Each row was made from one path, in order. Every step used is in the known rows, and no mark comes twice. Write each row's path.
In the rows, zero is written as 128.
Known rows:
U, K, V: | 163 | 132 | 131 | 165 |  94 | 119 | 109 | 133 | 118 | 137 | 146 | 128 | 134 | 107 | 116 | 105 |  99 | 117 | 132 | 143 | 147 |  82 | 117 |
G, V: | 147 | 110 | 157 | 141 | 156 | 122 | 134 | 109 |  94 | 130 | 166 | 132 | 125 | 137 | 162 |  86 |  97 |  80 | 102 |  90 | 109 | 125 | 138 |
L, Z, V, W: | 176 | 167 | 167 | 117 | 138 | 136 | 143 | 123 | 149 | 123 | 192 | 117 | 121 |  92 | 125 | 152 |  90 | 119 | 109 | 102 | 126 | 130 |  86 |
L, Z, V, W, K, U, G: | 110 | 117 | 149 | 150 | 138 | 145 | 145 | 138 | 171 | 122 | 188 | 139 | 122 |  61 | 112 | 117 |  97 | 143 | 119 | 141 | 129 | 103 |  64 |
K, W: | 143 | 165 | 135 | 159 | 126 | 117 | 162 | 102 | 115 | 118 | 115 | 121 | 154 | 138 |  99 | 119 | 137 | 141 |  73 | 140 | 188 | 117 |  96 |
V, W, K: | 167 | 187 | 104 | 122 | 129 | 109 | 137 | 160 |  99 | 142 | 129 | 103 | 141 | 139 |  95 | 121 | 120 | 113 | 152 | 150 | 117 | 133 | 149 |
W, K: | 163 | 155 |  95 | 141 | 130 | 102 | 140 | 148 |  96 | 130 |  99 | 114 | 143 | 140 |  88 | 101 | 124 | 104 | 140 | 152 | 116 | 129 | 151 |
U, G, V, W, K, Z: | 144 | 143 | 129 |  96 | 142 | 126 | 161 | 106 | 115 | 130 | 168 | 107 | 152 | 145 |  92 | 114 |  98 | 151 | 111 | 130 | 111 | 135 | 151 |
Z, K: | 148 | 119 | 100 | 152 | 159 | 145 | 130 | 118 | 124 |  90 | 114 | 155 | 131 | 131 |  73 | 125 | 110 | 108 | 103 | 121 | 153 | 131 | 116 |
G, V, W: | 153 | 162 | 165 | 116 | 147 | 135 | 131 | 129 | 107 | 145 | 192 | 120 | 128 | 131 | 158 | 124 |  99 | 101 | 120 |  98 | 120 | 137 | 133 |
G, V, W, K, Z: | 159 | 151 | 130 |  94 | 137 | 117 | 165 | 105 | 105 | 128 | 158 |  98 | 150 | 162 |  91 | 119 | 106 | 150 | 108 | 129 | 115 | 141 | 160 |
L, Z, K: | 152 | 110 |  91 | 157 | 162 | 132 | 136 | 113 | 135 |  82 | 131 | 149 | 122 | 119 |  76 | 158 |  97 | 113 | 113 | 115 | 149 | 125 |  88 |
G, V, W, K, U: | 139 | 147 | 158 | 148 | 122 | 121 | 150 | 147 | 122 | 134 | 171 | 110 | 115 | 127 | 119 | 118 | 138 | 142 | 116 | 143 | 142 | 122 | 115 |
V, W, K, Z, Y: | 133 | 177 |  87 | 134 | 167 | 121 | 163 | 131 | 146 | 130 | 132 | 104 | 141 | 128 |  75 |  93 | 104 | 152 |  90 | 134 | 153 | 168 | 156 |
U, K: | 149 | 118 | 100 | 157 | 118 | 144 | 112 | 132 | 116 | 115 | 125 | 140 | 112 | 117 | 124 | 114 | 103 | 132 | 130 | 141 | 118 |  97 | 116 |
V, W: | 157 | 176 | 150 | 122 | 132 | 140 | 135 | 136 | 126 | 140 | 151 | 124 | 139 | 119 | 127 | 144 | 111 | 120 | 123 | 121 | 141 | 147 | 126 |
L, Z, V: | 180 | 116 | 160 | 142 | 142 | 124 | 150 | 100 | 155 |  97 | 166 | 129 | 116 |  83 | 115 | 125 |  85 | 106 |  86 |  96 | 118 | 117 |  71 |
G, V, W, K, U, Z, Y: |  99 | 156 | 106 | 176 | 163 | 124 | 154 | 149 | 178 | 130 | 172 | 120 |  82 |  90 | 117 |  84 |  98 | 151 | 102 | 136 | 153 | 128 | 102 |
L, Z, K, G: | 152 |  98 | 115 | 122 | 156 | 110 | 121 | 114 | 136 | 117 | 122 | 136 | 162 | 133 |  72 | 132 |  88 | 125 | 120 | 123 | 136 | 153 | 127 |
Z, V: | 175 | 126 | 168 | 137 | 140 | 137 | 143 | 106 | 143 | 105 | 150 | 136 | 126 |  97 | 111 |  92 |  98 | 101 |  75 | 102 | 121 | 123 |  99 |
U, G, V: | 115 |  94 | 154 | 142 | 166 | 138 | 129 | 112 | 115 | 132 | 186 | 148 | 129 | 106 | 165 |  76 |  80 |  82 | 109 |  95 | 100 | 111 | 117 |
L, Z: | 158 | 115 | 124 | 155 | 136 | 111 | 147 | 111 | 139 | 113 | 131 | 130 | 127 | 104 | 123 | 161 |  96 | 115 | 121 | 115 | 133 | 131 |  89 |
Z, K, W, V: | 186 | 192 | 124 | 160 | 102 | 124 | 132 | 133 | 121 |  85 | 116 | 102 | 160 | 133 |  69 | 137 | 109 | 131 |  55 | 137 | 193 | 128 |  96 |
K, G, V: | 147 |  98 | 165 | 118 | 158 | 108 | 123 | 109 |  97 | 146 | 165 | 125 | 149 | 147 | 150 |  78 |  87 |  89 | 108 |  94 | 102 | 141 | 157 |
G, V, W, K, Z, Y: | 131 | 170 |  95 | 131 | 176 | 119 | 160 | 129 | 137 | 132 | 152 | 102 | 135 | 134 |  90 |  83 |  98 | 142 |  89 | 124 | 142 | 163 | 160 |

Write each row's path:
| 153 | 154 | 171 | 101 | 149 | 125 | 123 | 128 | 109 | 156 | 190 | 114 | 145 | 137 | 150 | 118 |  92 | 108 | 124 | 101 | 114 | 148 | 146 |
K, G, V, W
| 152 | 151 | 158 | 102 | 158 | 131 | 120 | 129 | 110 | 144 | 193 | 119 | 142 | 140 | 135 | 121 |  90 | 107 | 123 |  99 | 119 | 145 | 142 |
Z, K, G, V, W
| 112 | 124 | 144 | 164 | 120 | 124 | 156 | 131 | 162 | 124 | 179 | 126 |  74 | 100 | 128 | 116 | 106 | 160 | 125 | 147 | 129 |  89 |  79 |
G, V, W, K, U, Z
| 115 | 163 |  93 | 131 | 180 | 127 | 159 | 130 | 146 | 132 | 161 | 110 | 137 | 118 |  90 |  77 |  89 | 144 |  92 | 126 | 138 | 157 | 150 |
U, G, V, W, K, Z, Y
| 149 | 170 | 113 | 119 | 146 | 114 | 133 | 157 |  96 | 147 | 168 | 108 | 135 | 131 | 118 | 102 | 103 | 100 | 153 | 137 |  98 | 120 | 144 |
U, G, V, W, K
| 180 | 130 | 155 | 111 | 138 | 126 | 164 |  93 | 136 | 100 | 156 | 114 | 136 | 121 |  78 |  92 |  99 | 133 |  72 | 114 | 111 | 125 | 120 |
W, K, Z, V
| 173 | 157 | 127 | 155 | 102 |  89 | 129 | 144 | 105 | 147 | 128 | 110 | 154 | 123 |  91 |  96 | 114 |  98 | 140 | 151 | 146 | 104 | 140 |
W, K, V
| 148 | 105 | 122 | 119 | 154 | 120 | 117 | 118 | 128 | 123 | 110 | 140 | 168 | 142 |  70 | 109 |  98 | 122 | 113 | 127 | 139 | 158 | 146 |
Z, K, G
| 167 | 173 | 141 | 133 | 125 | 126 | 124 | 136 | 133 | 134 | 180 | 121 | 139 | 109 | 102 | 159 |  97 | 118 | 133 | 123 | 161 | 120 | 104 |
L, Z, K, V, W
|  89 |  90 | 139 | 168 | 148 | 166 | 138 | 125 | 170 | 107 | 158 | 168 | 127 |  72 | 101 | 111 | 106 | 140 | 100 | 136 | 155 | 110 |  71 |
Z, K, U, G
| 178 | 186 | 121 | 117 | 133 | 113 | 139 | 154 | 109 | 134 | 149 | 102 | 134 | 126 |  91 | 110 | 112 | 109 | 137 | 141 | 109 | 125 | 135 |
Z, V, W, K
| 166 | 183 | 164 | 130 | 111 | 126 | 127 | 139 | 126 | 154 | 170 | 116 | 147 | 112 | 124 | 139 | 106 | 116 | 130 | 126 | 157 | 127 | 123 |
K, V, W
| 152 | 146 | 159 | 149 | 118 | 119 | 156 | 143 | 145 | 123 | 174 | 108 | 110 | 106 | 102 | 135 | 133 | 152 | 113 | 143 | 144 | 119 |  89 |
L, Z, V, W, K, U
| 141 | 152 | 152 | 151 | 114 | 123 | 152 | 150 | 132 | 133 | 152 | 113 | 120 | 121 | 104 | 127 | 144 | 152 | 117 | 154 | 153 | 128 | 112 |
V, W, K, U
| 112 | 114 | 131 | 176 | 112 | 123 | 159 | 129 | 170 | 116 | 145 | 133 |  79 |  95 | 109 | 117 | 114 | 165 | 121 | 159 | 140 |  92 |  76 |
W, K, U, Z
| 105 |  86 | 172 | 152 | 158 | 143 | 137 | 114 | 127 | 129 | 199 | 147 | 118 |  99 | 166 |  80 |  92 | 102 |  99 | 100 | 115 | 107 | 102 |
K, U, G, V
| 158 | 135 | 117 | 111 | 129 | 115 | 168 | 100 | 113 | 118 | 117 | 108 | 156 | 158 |  70 | 114 | 115 | 154 | 101 | 141 | 126 | 144 | 158 |
W, K, Z
| 131 | 160 |  83 | 142 | 167 | 118 | 164 | 125 | 145 | 123 | 117 | 110 | 141 | 129 |  72 |  82 | 105 | 148 |  84 | 136 | 152 | 166 | 157 |
W, K, Z, Y
| 138 | 130 | 145 | 164 | 115 | 118 | 154 | 142 | 130 | 125 | 130 | 120 | 121 | 122 |  99 | 113 | 146 | 146 | 109 | 155 | 152 | 124 | 113 |
W, K, U
| 125 | 148 | 103 | 147 | 169 | 132 | 164 | 111 | 157 | 120 | 122 | 121 | 140 | 120 |  86 |  89 | 101 | 149 |  68 | 121 | 164 | 172 | 146 |
K, Z, Y
| 122 | 142 | 163 | 126 | 159 | 154 | 130 | 133 | 130 | 134 | 217 | 135 | 120 | 107 | 145 | 123 |  94 | 117 | 116 | 104 | 128 | 121 | 104 |
Z, K, U, G, V, W
| 154 | 146 | 153 | 103 | 160 | 124 | 123 | 126 | 115 | 141 | 201 | 117 | 138 | 134 | 137 | 137 |  83 | 110 | 128 |  96 | 118 | 142 | 128 |
L, Z, K, G, V, W
| 126 | 109 |  93 | 164 | 153 | 146 | 137 | 115 | 154 |  84 | 129 | 160 |  99 | 112 |  76 | 127 |  95 | 130 | 111 | 130 | 148 | 106 |  87 |
U, Z, K
| 149 | 104 | 123 | 122 | 126 | 119 | 105 | 126 | 123 | 140 | 118 | 129 | 155 | 133 | 106 | 100 |  92 | 139 | 131 | 141 | 114 | 134 | 146 |
U, K, G
| 100 | 162 |  98 | 179 | 155 | 127 | 156 | 152 | 187 | 128 | 151 | 121 |  88 |  84 | 101 |  94 | 104 | 160 | 104 | 147 | 163 | 133 |  99 |
V, W, K, U, Z, Y
